In the rows, 128 means zero.
Known rows, with every step that occurs
ramini > tula > suma: [118 121 209 147 134 120 129 159 139 116  76   9 113 100 121 150 113 143
 155 130 133 125]
zekek > bugi > ramini: [122 122 125 135 147 113 112 132 135 119 130  94 123 117 123 125 154 115
 107 126 158 146]
reben > zekek > dupub: [130 134 142 129  88 135 132 139 140 132 124 146 112 106 118 134  90 114
 126 133 121 153]
zekek > reben > ramini > lafo: [137 148  99 112  92 140 140 126 131 137 119 171 150 175 136 112 107 141
 134 126  99 122]
tula > ramini: [118  83 135 145 136 142 123 174 153 127 123  69  98  92 119 138 129 127
 119 137 146 135]
dupub > zekek > bugi > ramini > tula: [126 136 126 134 151 107 141 127 111 111 124  68 101 138 143 149 148 139
 118 126 133 109]
bugi > zekek: [111 113 137 141 151 122 114 130 148 126 121 113 144  89 135 136 135 116
 113 133 151 139]
tula > ramini > bugi > zekek: [115  93 100 129 150 129 118 132 138 123 167 155 141 117 132 121 146 113
 121 134 141 125]
bugi > ramini > lafo: [117 134 125 135 114 119 142 133 126 109 111 103 136 120 141 154 146 143
 120 137 151 128]
nesar > bugi > zekek > dupub: [110 139 115 124 146 106 137 106 127 132 136 146 226  91 147 147 117  86
 112 130 172 147]
reben > zekek > bugi > ramini: [126 135 109 127 116 116 115 126 125 135 136 132 125 145 114 112 127 113
 125 128 140 163]
reben > zekek: [125 119 138 143 105 142 124 153 154 139 105 115 107 113 104 119 102 120
 129 136 124 158]
tula > suma: [112 114 204 157 134 136 112 158 149 118  90  23 129  97 110 120 129 134
 132 129 136 138]
dupub > zekek > bugi: [120 116 126 150 142 136 121 150 146 118 132  86 124 128 115 106 147 126
 104 123 116 124]
bugi > ramini > dupub > zekek > reben: [139 149 122 129 122 142 131  87  87 115 140 134 120 118 158 152 170 156
 122 129 119  87]
bugi > ramini > reben > zekek: [137 138 115 119 127 130 129 108 112 143 129 180  98 131 125 128 133 141
 136 128 133 134]
reben > ramini: [127 119 150 137 122 146 134 151 153 134 114 101 104 130 114 125 100 118
 113 132 123 142]
reben > zekek > bugi: [127 121 114 133 106 126 111 151 151 140 129 139 133 140  97  95 109 109
 131 125 119 165]
tula > ramini > bugi: [124  87 116 140 136 146 124 162 155 119 146 122 104 111 110 117 140 121
 122 135 131 128]
numif > suma: [121 103 182 169 146 142  89 157 158 112 105  90 140  89 104 134 128 130
 122 128 116 144]
reben > ramini > dupub > zekek > bugi: [138 139 127 124 101 139 142 125 110 122 165 142 139 168 121 119 121 128
 122 123  92 103]
zekek > reben > ramini > tula > suma: [136 149 182 117 121 128 131 129 117 139  89  72 119 159 136 122  91 144
 161 121 101 118]

Rows
[134 131 129 123 122 109 122 115 109 114 149 129 135 112 130 149 160 126
 126 126 151 127] -> zekek > bugi > ramini > dupub
[140 127  97 114 123 123 115 130 135 149 142 207 131 151 101  88 123 127
 144 116 109 142] -> ramini > reben > zekek > bugi
[118 136 128 133 155 103 153 126 123 128  91  63 159 102 141 174 124 113
 130 136 178 140] -> nesar > bugi > ramini > tula
[134 162  94 104 121 116 152  82  92 148 144 210 180 132 138 139 116 111
 138 126 153 141] -> nesar > bugi > ramini > reben > zekek > dupub
[124 150 166 122 114  96 122 124  99 130 113  64 133 160 123 126 109 133
 167 125 132 146] -> reben > zekek > bugi > ramini > tula > suma
[140 150 112  99 112 129 126  82 100 142 156 206 165 144 155 134 119 129
 139 124 113 110] -> bugi > zekek > reben > ramini > dupub
[118  98 113 135 106 133 140 172 142 118 128  97 138 122 128 142 130 144
 133 139 135 123] -> tula > ramini > lafo
[134 127 155 126 121 128 151 153 143 132  97  84  87 133 126 153  83 128
 134 133 117 129] -> reben > ramini > tula
[132 142 114 117 117  99 132 128 115 133 122 117 110 148 127 139 110 122
 144 128 136 150] -> reben > zekek > bugi > ramini > tula
[141 144 100 124 127 165 136 110 128 130 148 181 113 184 126  83 127 131
 113 122  75 104] -> dupub > zekek > reben > ramini > bugi
[134 127 107 115 163 110 117 111 118 129 143 164 120 129 127 119 167 134
 122 115 149 123] -> zekek > bugi > ramini > reben
[138 125 120 125 119 141 126 132 139 147 120 183 105 125 108 113 116 138
 142 126 113 136] -> ramini > reben > zekek
[126 130  90 119 152 127 104  95 138 130 146 206 155 125 139 100 154 117
 122 122 123 125] -> ramini > bugi > zekek > reben
[120 108 103 114 135 121 128 118 123 117 185 188 145 110 145 134 133 106
 121 131 142 119] -> tula > ramini > bugi > zekek > dupub
[116 134 205 140 141 109 132 134 112 112  84   4 104 106 139 164 129 145
 148 133 155 124] -> bugi > ramini > tula > suma
[135 157  98 120  98 152 151 120 116 131 127 157 147 192 145 107 118 152
 121 126  78  96] -> dupub > zekek > reben > ramini > lafo
[129 122 153 149 113 150 141 136 124 109 128  94 119  96 128 152 146 145
 122 135 113  97] -> ramini > dupub > zekek
[144 140 130 111 122 131 139 130 132 143  98 129  94 147 139 137  90 135
 141 125 103 121] -> zekek > reben > ramini > tula
[132 125 130 126 159 127 128 113 121 126 121 141  93 104 134 142 161 144
 120 126 152 117] -> bugi > ramini > reben
[150 143 127 110  96 147 129 111 116 139 133 179 128 139 133 131 114 133
 138 126 101 114] -> zekek > reben > ramini > dupub
[125 107  73 114 153 130 105 109 128 134 170 198 150 131 145 103 153 121
 129 126 127 116] -> tula > ramini > bugi > zekek > reben
[123 130 113 119 136 132 129 110 137 130 158 187 145 156 126 106 115 103
 115 129 121 132] -> reben > ramini > bugi > zekek
[132 134 104 125 165 124 127 104 104 122 152 149 116 147 135 114 177 146
 112 116 128  99] -> dupub > zekek > bugi > ramini > reben
